Known rows, with every way that one mark hangs from another
k100[k601[k521[k863] k623]]: [ -7 -22 -12   9   4  11  -9  10 -24  -2   9   3 -18  20   0  11  -5  -1
   0   5 -12  -6  15   0 -11  11  11   5   8  -9 -27 -20   3  -4   0   9
 -17   3   4  13 -14  10  -7  21   9  -7   5 -18   4  -4  16  -5  -5 -19
  19]
k208[k972]: [ -1   1  -2   2 -10   2  -2   4  -2   2  -1   5  -4  -7  -5   2  -4   6
   0  -4   9   0   3  -3   2  -3  -3  -3   0  -3  -2   0   2   8   0   0
   5   4   5   7  -1  -1  -4  -1   1   6  -5   2  -3   3   5   5   4   4
   1]
k913[k617]: [-7  4  8 -4  2  4  8 -9  4 10 -1  0  3  4  3  2 -4 -1 -1 -5 -5  1 -4  2
  2  0 -7  0  3  4 -5  8 -1  2 -8 -5 -9  3  3  7  1  5 -4 -4  3  2  4  1
  1  0 -2  0  7  2  4]
k623[k521[k863]]: [ -3  -8  -6   7  -5   1 -13   5 -15 -14  11  -1  -1   8  -4   3  -7 -11
  -2  -3   0  -5   6   3  -2  12   5   9  11  -3  -8  -3   2   2  -6   2
  -6   2   6   2   0  -1   5  15   0   7  -8 -11   1  -2   8   4 -10 -13
  20]
k617[k78]: [ -5  -2   9  -2   4   2  -2   1   0  13  -1   1   2 -10   0   4   1   1
  -3  -2  -3   3  -5 -11   5   3  -3  -6   5   2  -4   4  -3  -1   0  -2
 -12   3  -3   1   3  12  -4  -6  -4   0   2   1   1  -3  -2   0   7   1
  -9]
k521[k863]: [-1 -2 -3  1  7 -3 -3  4 -6 -3  2 -1  1  6  1  1  0 -7 -4 -1 -1 -2 -2 -2
  4 11  8  9  6 -2 -7 -3  2  0 -3 -1 -4  0  9  1 -1  0  4  6  4  2 -4 -4
  1 -3  3  0 -3 -5 10]
k623[k208[k972[k601[k733]]] k521]: [ -8 -16  -9  12 -33  17 -21  18 -13 -16  18   0 -11  -1  -6   1 -18  13
   4 -12  10 -16   8  -2 -18 -14  -6 -13  17 -12  -6 -19 -13  -9   2  -9
  -2   9   6  28 -10  13 -10  12   2   5   4 -29 -14   5   4  13   1  -8
   5]
k601[k617[k78] k733]: [-19  -7   8   2   7  -3  -5   3   0  22   8  -3   4  -4  -1  10   0  10
   5  -3 -11  -3  -8 -17  -7   6   2 -16  29  -9  -4   3  -4 -14   1  -5
 -19   3  -6  -1   0  16   1 -14  -7  -9  13 -10   3   0  -4  -5  15  -9
  -9]
k208[k972[k601[k100]]]: [ -5 -11  -6  12 -26  14  -2  18  -7   4   0   1 -17  -1  -6  11 -12  11
   5 -14  19   5   3 -11  -9 -10 -10 -21   2 -10  -3  -9  -6  -3  16   0
   8   2   2  12 -12   1  -2   7  -7  -1   2 -19  -4   9  16   1   5   1
   5]
k733[k601]: [  0  -4   2   5  -4   2   2   5  -1   3   1  -1  -3  12  -3   4   0  -5
  -1  -6   4   4  -9  -5  -3  -6  -5  -5  -2 -11   0  -9  -4  -4   9  -2
  -1   1   3   4  -3   2   0   1  -3  -6   6 -13   2  -2   6  -1  -3  -5
   1]
k649[k208]: [ 6 -1 -1  1 -5  4  3  9  1  6  1  9  7 -7 -2  3 -7  0  2  4  8  5  8 -3
  0  3  1 -5 -6 -1 -3  7 -4  4  8  3  2  2 10 -3  5 -5  2  2 -4  5 -8  4
 -2  0  3 -2  5  1  1]
k37[k601[k521[k863] k733]]: [ -6 -21 -11  14   3   8 -11  22 -27 -10  23  -6   0  22   0   2   0  -2
   8  -8  -9 -11   6  -3  -7   6  10   8  31 -11 -31 -18   1  -4  -2   2
 -12  -5  11  15 -12  14  -5  12   5   0  10 -17   3  -6   7  -3   1 -18
  24]
k100[k601[k521 k617 k623]]: [-12 -21  -6   9   1  12  -6   2 -11   9  11   3 -19  12  -3  16 -10   9
   6   5 -16  -4  11  -3 -20   5   6 -12  13 -12 -16 -14   0 -14   6   9
 -14   3 -11   6 -15   4   0   9  -4 -10  13 -19   3  -1  13 -11   5 -18
  13]
k733[k601[k623[k208 k521]]]: [ -6 -12  -5  10 -12  17 -14   9  -5 -12  14  -2  -5  20 -11   6 -17   0
   1  -5  -5  -6   4  -4 -15 -11  -4  -5  -4 -17  -1 -29 -15 -10  12  -5
  -6   2   7  19  -7   2 -13  14  -3  -7   8 -33 -10 -11  13   8 -12 -17
   5]
k100[k601[k623 k733]]: [-12 -16 -12   5  -1   8 -11   7 -15   6   8   0 -12  20  -1   4  -6  18
  11   4 -10 -11  15  -3 -19   2   4 -13  14 -11 -14 -20  -1 -12   3   3
 -13   8   0  13 -14  18 -10   5   7 -16  12 -14   0   5   9  -3   0 -11
  -5]
k601[k100 k521 k617 k733]: [-23 -21  -4  16   3   6   3  13 -12   6  11  -8  -7  16  -4  18   1  11
  13  -3 -15   4   1 -12 -20   1   3 -14  24 -17 -10  -6  -5 -16  11   2
  -7 -10  -4   0 -13   3   3   2  -5 -18  17 -19   7  -7  10  -7   6 -22
  16]
k733[k601[k100]]: [ -6  -8   0  11  -5   5   7  12  -6   6  -1  -4  -8  17  -5  11  -3   1
   5 -11   4  14  -7 -12  -9  -6  -7 -13  -4 -15   1  -9  -7 -10  19   1
   2  -6   4   1 -10   0   2   4  -9 -13   9 -20   4  -5  16  -5  -6 -10
   3]
k913[k617[k78]]: [-12   2  17  -6   6   6   6  -9   5  24  -2   1   4  -7   4   6  -4   1
  -5  -8  -8   5  -9  -7   6   2  -8  -5   7   7  -9  12  -3   2  -9  -7
 -21   6   1   6   5  16  -9 -10  -3   2   5   0   2  -2  -5   0  13   2
  -5]
k601[k100 k617]: [-14  -5   2   9   1   1   3   1   1  11   0  -4  -5   4  -5  14  -6   6
   8  -6  -3  10  -3 -12 -10   5   0 -15   9  -9   6   2  -2 -14  14   0
   2  -6  -6  -8  -9 -10  10  -3 -14  -9   8 -11   2  -3   9  -9   2 -10
   6]
k208[k972[k601[k100 k617]]]: [-13 -12  -4  14 -24  11  -1  13  -3  10   2  -1 -17  -4  -7  16 -15  11
   8 -15  15   5  -1 -15 -14  -5  -8 -28  12 -15   2  -6  -6 -13  18  -1
   8   1  -4   6 -13  -5   6   2 -15  -2   6 -24  -4   8  15  -5  10  -4
   7]
k217[k863]: [-3 -1  0  3 10  2  4 -1 -2  3 -5 -2  0  3 -1 -3  2 -7  0 -3 11 -2 -3 -3
  4  9  2  7  4  2 -7 -2  7  2 -6 -1 -3 -1  8 -3 -2  3  2  3  4 -4  3 -4
  2  0  2  2 -3 -3  4]
k965[k649[k208[k972[k601[k733]]]]]: [  0  -7 -13   6 -28  18  -1  35  -5  10  15  18   2  -7 -13   4 -23  14
   9   0  27  -1  14 -10 -10  -1  -2 -26   5 -16 -18  -1 -15   7  20   6
   5  14  19  12   2   4 -10   9  -8   3 -10  -7  -5   7   9   2  18   5
  -1]
k100[k601[k521[k863] k617 k623]]: [-13 -23  -9  11   8   8 -10   5 -19   6  11   2 -18  19  -3  17  -9   0
   3   4 -16  -6  10  -4 -15  17  13  -3  19 -15 -22 -17   2 -14   3   8
 -19   3  -2   6 -16   3   3  16   1  -9   9 -24   2  -4  16 -10   2 -22
  22]
k623[k208 k521]: [ -2  -3   0   5 -10   8 -12   0  -2 -17  12  -2  -2  -2  -5  -1 -12  -1
  -2  -4  -5  -6   3   3  -7  -3   0   3   0   0   4  -7  -6  -7  -1  -4
  -1   0   2   9  -3  -1  -2   9  -3   5   0 -13 -10  -6   0   8  -8  -9
   5]
k972[k208 k601[k617[k78]]]: [-18  -8  13   8  -6  12  -5   9   7  22   7   6  -1 -14   0  12 -11   8
   3  -4  -3  -7  -6 -20  -8  -1  -2 -19  11 -10   6  -1 -19 -15  16  -6
 -14   5 -12  -1   1   7   2  -7 -12  -1   6 -29 -10   7   6  -1  19   3
  -5]
k863[k217]: [-4 -2  1  2  9  2  3  2 -3  1 -3  0  2  4 -1 -3  1 -5  0 -3 11 -1 -5  1
  4 10  2  5  3  1 -5 -3 10  6 -6  0 -4 -2  7 -2 -2  2  1  3  6 -5  4 -5
  1  0  2  1 -6 -4  6]
k37[k601[k521]]: [  1 -16  -3  11  -5  12  -3  12 -14  -7  15  -3  -3   9  -1   1  -3  -2
   7  -7  -4  -4   5  -1  -2  -4   0   2  12  -4 -19  -8   1   0   2   7
  -3  -8  -1   9  -9   5  -4   8  -4   5   7  -8   2  -5   5  -4   3  -8
  16]
k601[k100 k623[k208[k972]]]: [-12  -6  -8   8 -10  17  -3  11  -4   0  -1   2  -9   5 -11   9 -15  19
   6  -6   2   2   8 -14 -10 -11  -2 -10 -10 -10  -2 -22  -8  -6  16  -6
   6  -2  14  19 -14  -2 -18   6   0  -9   3 -17 -14 -10  17   5  -1  -4
  -4]
k965[k649[k208[k972[k601]]]]: [  8  -2  -9   4 -31  18   2  29   1   9   8  21   0 -16 -13   5 -26   5
   3  -1  31   6  13  -8  -3  -1  -5 -22  -7 -11 -13   5 -13  12  22   7
  11  12  16   8   5  -6  -6  12 -14  10 -15  -3  -5   6  10   1  15  10
   1]
k208[k972[k601[k521]]]: [ -1 -18  -6  10 -23  16  -4  16 -10  -3   9   3 -17  -5  -3   7  -5   1
  -1  -6  13  -3   5  -1  -6 -11  -7  -9   5  -8 -16 -11  -4   4   4   4
   0   3   0  18  -7   6  -7  12   3   7   0 -17  -1   4   9   4  10  -1
  15]
k972[k601[k100 k617[k78]]]: [-15 -15   8  11  -9  11  -3   9   0  23   3  -4 -10  -7  -3  17 -12   7
   4 -12   2  11  -8 -22 -12   1  -7 -31  18 -10   1  -2 -10 -20  18  -2
  -9  -1 -11  -1  -8   7   5  -4 -22  -8  12 -25  -1   2   9 -10  14  -8
  -2]
k649[k208[k972[k601[k100]]] k965]: [  2  -6 -11  12 -32  23   8  35  -4  14   7  14  -2  -7 -14  12 -24  10
  10  -3  31  16  14 -18  -9  -1  -6 -30 -11 -13 -10   6 -15   7  32   7
  12   6  16   3  -3  -9  -3  15 -20   2 -13 -10  -6   1  18  -4  14   5
   4]
k100[k601[k521[k863]]]: [ -2 -18  -5   9   3   4  -5   6 -19  -6   8   2 -17  12   2   8  -1  -6
  -3   0  -8  -3   6   4  -6  14   8   8  12  -3 -23  -5   4  -5  -3   8
 -14   1   3   6 -13  10   4  17   4  -1   3 -12   6  -1   9  -5  -4 -15
  22]
k649[k208[k972[k601]] k965]: [  8  -2 -10   5 -30  18   3  28   0  12   9  18   2 -14 -10   5 -22   6
   3   1  31   6  13 -11  -3  -1  -4 -22  -9  -9 -11   7 -13  12  21   6
   9  13  15   5   5  -7  -4  13 -15   9 -16  -3  -8   6  10   0  16  10
   3]

Rows
[-15 -23  -7  14 -19  11  -9  19 -12   5  18   0 -14   3  -4  13  -5  11
   6  -7   3  -9   1  -8 -17  -7  -3 -19  28 -20 -17 -13  -7  -9   5   0
  -6   5  -4  17 -10   8  -1   5   0  -2  11 -27   1   6   9   1  17 -10
  16]	k208[k972[k601[k521 k617 k733]]]
[-28 -20 -14  18  -8  12 -12  13 -16   4  17  -8  -6  24 -10  17 -15  17
  20  -1 -13  -4  15 -13 -26   3   2 -19  24 -21  -5 -16  -6 -17  11   1
  -8  -2  -5   5 -11  -1  -3   8  -9 -18  13 -28   1  -3  19  -2  -1 -27
  11]	k601[k100 k617 k623[k521] k733]
[ -9 -20  -4  17   1   9   5  21 -19  -2   7  -6 -12  27  -6  20   2 -10
   1 -10  -2  12  -8 -11 -10   3   2   1   3 -20 -16 -16  -6  -6  17   5
  -7  -9  11   7 -13   2   2  17  -2 -12   7 -28   9 -13  22  -3  -8 -22
  27]	k733[k601[k100 k521[k863]]]
[-20 -24  -6  18   0  16   5  15  -9  13   9  -5 -13  28 -11  26  -6   4
   9  -3  -9  10  -2 -18 -21  -6  -2 -18   4 -29 -10 -24 -11 -16  25   5
  -7 -10  -3   6 -15  -5  -3   9 -11 -23  17 -34   7 -13  26  -8   1 -25
  18]	k733[k601[k100 k521 k617 k623]]
[-26 -21   0   6  10  10  -7  11 -10  21  16  -2  -2   9  -4  18   0  13
   7   5 -22  -4   4 -18 -14   2   6 -14  26 -16 -20 -13  -8 -10   4   0
 -26   0  -6   8  -4  17 -14  -2   0 -16  16 -20   5  -9   6  -4  17 -18
   4]	k601[k521 k617[k78] k623 k733]
[ -7  -7  -2  10  -7   9 -13   9 -13 -18   8   3  -3   2  -9   0 -13  -8
  -5 -13  14 -11  -1   0   3  14   4  15   9  -3 -10 -12   7   7  -8  -6
  -4   2  24  17  -7   1  -1  17   7   7  -4 -19 -11  -6  10  14 -11 -13
  21]	k623[k208[k972] k521[k863[k217]]]
[ -8 -16  -1  12 -13  20  -1  17  -6  -5  12   6  -7   1  -1   6  -3   3
   4   2  -2 -11   6  -3 -11 -10  -1  -1  -4  -9  -8 -10 -17  -3  12   2
  -6  -1  -6   9  -4   4  -6  12   5   0   1 -27  -6   3  12   6   8   0
  14]	k972[k208 k601[k521]]
[ -3  -5  -6   8 -15   6 -17   9 -11 -20  11   3  -5  -2  -8   2 -16  -2
  -5  -9   5 -10   3   0  -2   4   3  10   7  -4  -6  -9  -3   2  -3  -6
   0   5  17  17  -5  -1  -3  14   2  12  -9 -16 -12  -7   8  12  -7 -10
  16]	k623[k208[k972] k521[k863]]
[  3  -7 -15   4 -28  26  -2  33  -2  13  11  22  -2  -6 -16   7 -30  12
   6   4  27   0  22 -12  -7  -3  -2 -24 -12 -15 -18 -10 -14  11  25  10
   6  14  18  13   3  -5 -16  15 -10   4 -14  -8  -8   4  17   1  15   5
   0]	k965[k649[k208[k972[k601[k623]]]]]
[-14 -17  -8  13 -10  10 -17  -2 -11   3  13   1 -17  11  -8  13 -22   8
   9   2 -10  -9  16   0 -19   9   3 -15  17 -11  -6 -11   0 -15   4   7
 -12   7 -12   4 -11  -1   3  10 -12  -5   8 -24  -2   5  15  -6  -2 -20
   9]	k100[k601[k617 k623[k521]]]
[-13 -16 -12  15 -24  13  -5  24 -14   5   6  -3 -14   6  -4   9  -8  19
  11 -12  13  -1   5 -13 -18 -10  -9 -24  14 -15  -8 -15  -6  -7  13  -2
   3   4   5  17 -14  11  -6   6  -1  -9   7 -22  -2   9  15   3   7  -4
   3]	k208[k972[k601[k100 k733]]]
[-21 -26 -10  13   2  10  -9   8 -17   9  17  -1 -17  21  -3  16  -6  17
  12   7 -20 -11  13  -5 -26   4   8 -15  26 -18 -22 -18  -2 -19   4   6
 -19   4  -8  11 -17  12  -4   7   2 -18  19 -23   5   0  12  -9   7 -23
  10]	k100[k601[k521 k617 k623 k733]]
[-11 -18 -17  15 -13  17 -21  18 -24  -9  26  -6   0  25  -6   0 -17  13
  19  -4  -6 -17  21  -3 -16  -4   2 -10  25 -14 -18 -25  -2  -5   1   3
  -7   1   0  17  -9  11 -16  11  -3  -4  10 -21  -4   1  12   2  -3 -18
  10]	k37[k601[k623[k521] k733]]
[-18 -14   3   7 -18   7 -12  15  -4  23  11   1  -7 -12  -3  12  -9  16
   5 -11   6  -5  -5 -20 -10  -3  -5 -30  31 -14  -7  -6  -7 -13   6  -7
 -13  11  -5  12  -5  19  -3  -8  -9  -3  10 -23  -3  10   4  -1  24  -3
  -6]	k208[k972[k601[k617[k78] k733]]]
[ -8 -15  -7  18 -38  22 -14  18 -10 -14  10  -1 -19  -3 -10   9 -25  10
   4 -17  14  -2   8  -8 -16 -13 -12 -17   2 -10   2 -15 -12 -10  14  -5
   7   1   5  22 -16   1  -5  17 -10   4   2 -32 -14   1  16   9  -4  -8
   9]	k623[k208[k972[k601[k100]]] k521]
[-18 -11   1  16 -13  15   1  15   1  10   5   2  -8   1  -4  15 -14  12
  13  -7   2  -3   0 -16 -20  -4  -2 -21   4 -17  11  -7 -17 -19  27  -2
   1  -2  -8  -3 -11  -8   7   1 -13  -9   7 -36  -9   7  18  -5   9  -4
   7]	k972[k208 k601[k100 k617]]
[-23 -13   5  13   3  13   0  12  -2  31   2  -2  -8  15 -10  25 -11   8
   8 -10  -7  15  -8 -29 -13  -1  -4 -28   8 -24  -2 -16 -12 -19  26  -2
 -15  -3  -3   1  -9   4  -5  -4 -19 -22  17 -30   2  -9  20  -9   7 -16
  -4]	k733[k601[k100 k617[k78] k623]]
[  1   0  -6   6 -28  15   2  25   6  19  12  18   2 -16 -12  11 -26   6
   5   1  26   8   8 -15  -7   3  -1 -28   1 -15  -7   9 -14   2  26   4
   7  12   9   0   5 -14   6   7 -23   8 -12 -10  -7   6  10  -6  23   6
   6]	k649[k208[k972[k601[k617]]] k965]
[-12 -22 -10  12 -18  20  -9  15  -9   9  13   3 -17   2  -8  17 -13   8
   4  -2   3  -6   9  -9 -14  -9  -2 -20  11 -20 -17 -23  -7  -5  10   3
  -4   4  -6  17  -9   1  -9  11  -2  -2   7 -29  -3   3  16   0  14  -8
  17]	k208[k972[k601[k521 k617 k623]]]
[ -8 -12  -1   7  10  -1  -3   4  -9   0  10  -2  -4   7  -1  12   1 -10
  -3   1 -11   0  -4  -4  -3  13  10   7  18  -9 -14  -2   0  -5  -1   2
  -9  -3   1  -1  -4  -5  10   8  -1   1   3 -14   5  -8   6  -5   4 -16
  25]	k601[k521[k863] k617]
[-20 -14  -1   9   5  11 -14  14 -11  23  20  -4   4  10  -3   9 -11  18
  16  -6 -13  -9   3 -21 -11   1   4 -22  35 -16 -15 -18  -5 -16   7  -4
 -18   2  -5  10  -7  17 -12  -9 -12 -11  20 -19  -3  -1   6  -9  16 -13
  -7]	k37[k601[k617[k78] k623 k733]]
[-14 -14 -14  10  -8  11 -16  12 -17  -6  17  -3  -1  21  -5   3  -9  11
  11   4  -9 -15  18  -1 -16   0   2  -5  14 -12 -11 -18  -5  -3  -2   2
 -10   5   0  13  -4   8 -14  11   5  -9   4 -17  -1   0   9   6  -4 -16
   7]	k601[k623[k521] k733]
[ -9 -23 -13  18  -4  24  -2  22 -21  -1  16  -4 -10  23  -7  12 -11   8
  17  -7  -8   1  16 -10 -13  -8   1  -9   6 -13 -22 -23  -4  -5  15   9
  -2 -11   0  13 -17   2 -15  15  -6 -10  12 -21   1 -10  22  -7  -2 -17
  17]	k37[k601[k100 k521 k623]]
[-15 -15  -1  13   1   7   6   6  -6   6   6  -5 -10   7  -5  19  -2   2
   8  -2 -11  10  -1 -10 -12   4   1 -10  11 -12  -6  -1  -3 -12  12   4
  -3 -12  -7  -5 -10  -8   8   4 -10  -9  10 -16   7  -8  12  -8   4 -17
  18]	k601[k100 k521 k617]
[-18 -12  -4  14  -1  11   3  10  -3  17   4  -5  -9  24 -10  21 -12   8
  11  -7  -3  10  -5 -19 -19  -5  -2 -23   3 -26   1 -21  -9 -18  26   1
  -3  -4  -1   2 -13  -7   0   2 -15 -22  16 -31   2  -7  23 -10   0 -17
   4]	k733[k601[k100 k617 k623]]
[  5   7  -6   1 -18  11   9  21   4  12   6  18  10 -12 -12   4 -16   6
   3   6  22   9  12 -11   3   4   2 -11 -13  -7 -10  16  -8  17  16   6
   9   8  21   0   8 -12  -4   7 -13   8 -18   9  -3  -2   9   0  14   9
   0]	k649[k208[k972] k965]
[  1  -3  -6   5 -28  13   1  23   6  17  11  20   0 -19 -15  11 -30   6
   7  -2  27   6   8 -13  -7   5  -2 -29   3 -16  -9   8 -13   2  24   7
   8  11  11   1   4 -12   4   6 -22   8 -11  -7  -6   7   9  -5  22   5
   4]	k965[k649[k208[k972[k601[k617]]]]]
[ -4 -15 -17  14  -8  15 -22  16 -25 -11  23  -4  -1  22  -6   1 -20  -4
  10  -7  -3 -14  16  -2  -5   9   7   4  17 -11 -19 -23   0   0   0   3
  -7   1   6  14  -8   1  -8  19  -3   5   0 -22  -4  -3  17   1  -8 -19
  22]	k37[k601[k623[k521[k863]]]]
[-10  -9   8   6 -18   8  -9   9   3  22   4   4 -10 -20  -3  13 -12   7
  -2 -12  10   1  -7 -18  -4  -3  -8 -25  19  -9  -2  -1  -6  -8   8  -5
  -8   9  -8   8  -2  10   1  -7 -15   5   5 -17  -5   9   4  -3  21   2
  -3]	k208[k972[k601[k617[k78]]]]
[-17 -20  -8  14   0   8   4  17 -16  -1  10  -8  -8  18  -3  12   5  11
  11  -1 -10   4   5  -8 -16  -2   1  -7  12 -11 -15  -8  -5  -7   8   4
  -7  -8   3   6 -13   9  -5   8   3 -15  11 -13   9  -7  11  -1   1 -17
  13]	k601[k100 k521 k733]
[ -6  -1  -5   0  -8  13  -8   6   0  -3   2   6  -4  -2  -8   3 -12  14
   0  -1   1  -7   6  -6  -4 -12   1  -4  -8  -7  -3 -21  -7   0   7  -6
   2   5  11  22  -6   1 -18   4   6  -1   0 -11 -16  -7   8   9   3   1
  -7]	k601[k623[k208[k972]]]
[  0  -5 -14   6 -29  17   0  36  -6  12  16  14   4  -4 -10   3 -18  14
   8   2  26   0  14 -13 -10  -1  -1 -24   3 -15 -17   2 -15   8  20   3
   2  14  19  11   2   3  -7  11  -9   2 -10  -9  -6   6   8   1  19   5
   1]	k649[k208[k972[k601[k733]]] k965]
[-18 -20 -18  15 -23  20  -8  28 -18   8   8  -1 -15  15  -7  12 -13  25
  15  -8  11  -5  14 -16 -21 -12  -5 -27  11 -21 -13 -29  -8  -8  16  -2
   1   5   6  22 -17  12 -18  10   2 -15   9 -29  -4   6  21   3   8  -8
   1]	k208[k972[k601[k100 k623 k733]]]
[ -6  -8  -2   6 -22   5  -8   7   1   9   5   3 -12 -10  -4   9 -13   6
   2  -9  14  -2  -2  -8  -8  -5  -5 -21  13 -12  -1  -5  -4  -8   9  -3
   3   7  -6   8  -6  -3   5   0  -9   5   4 -19  -6  11   7  -1  14   2
   5]	k208[k972[k601[k617]]]
[-17  -9   8   2   5  12 -13  -4   2  20   5   4 -13  -5  -3  13 -18  15
   1  -2 -17  -2   0 -16 -13   3   4 -18  12  -7  -3 -13  -9 -25  10  -4
 -20   7  -5   9 -13  15  -5  -4 -10 -11  15 -21 -10  -6   4  -8   8 -11
 -16]	k100[k601[k617[k78] k623[k208]]]
[ -7 -16 -12  11 -13  13 -17   3 -16  -5  11   2 -17  14  -5   6 -18   8
   8   2  -6 -10  20   4 -17   4   0  -7   6  -7  -9 -13   1  -6   1   7
 -10   8  -7  10 -12   6  -5  15  -3  -4   3 -17  -1   5  14  -1  -8 -15
   7]	k100[k601[k623[k521]]]
[ -3  -6  -2   7  -4   5 -16   4 -10 -22  12  -2   0   4  -4   1 -13  -8
  -5  -6  -5  -8   2   2  -4   7   6  13   7  -1  -4  -9  -5  -6  -4  -5
  -5   1  11  10  -4   1   1  15   2   6  -4 -18  -9  -9   3   7 -11 -14
  15]	k623[k208 k521[k863]]
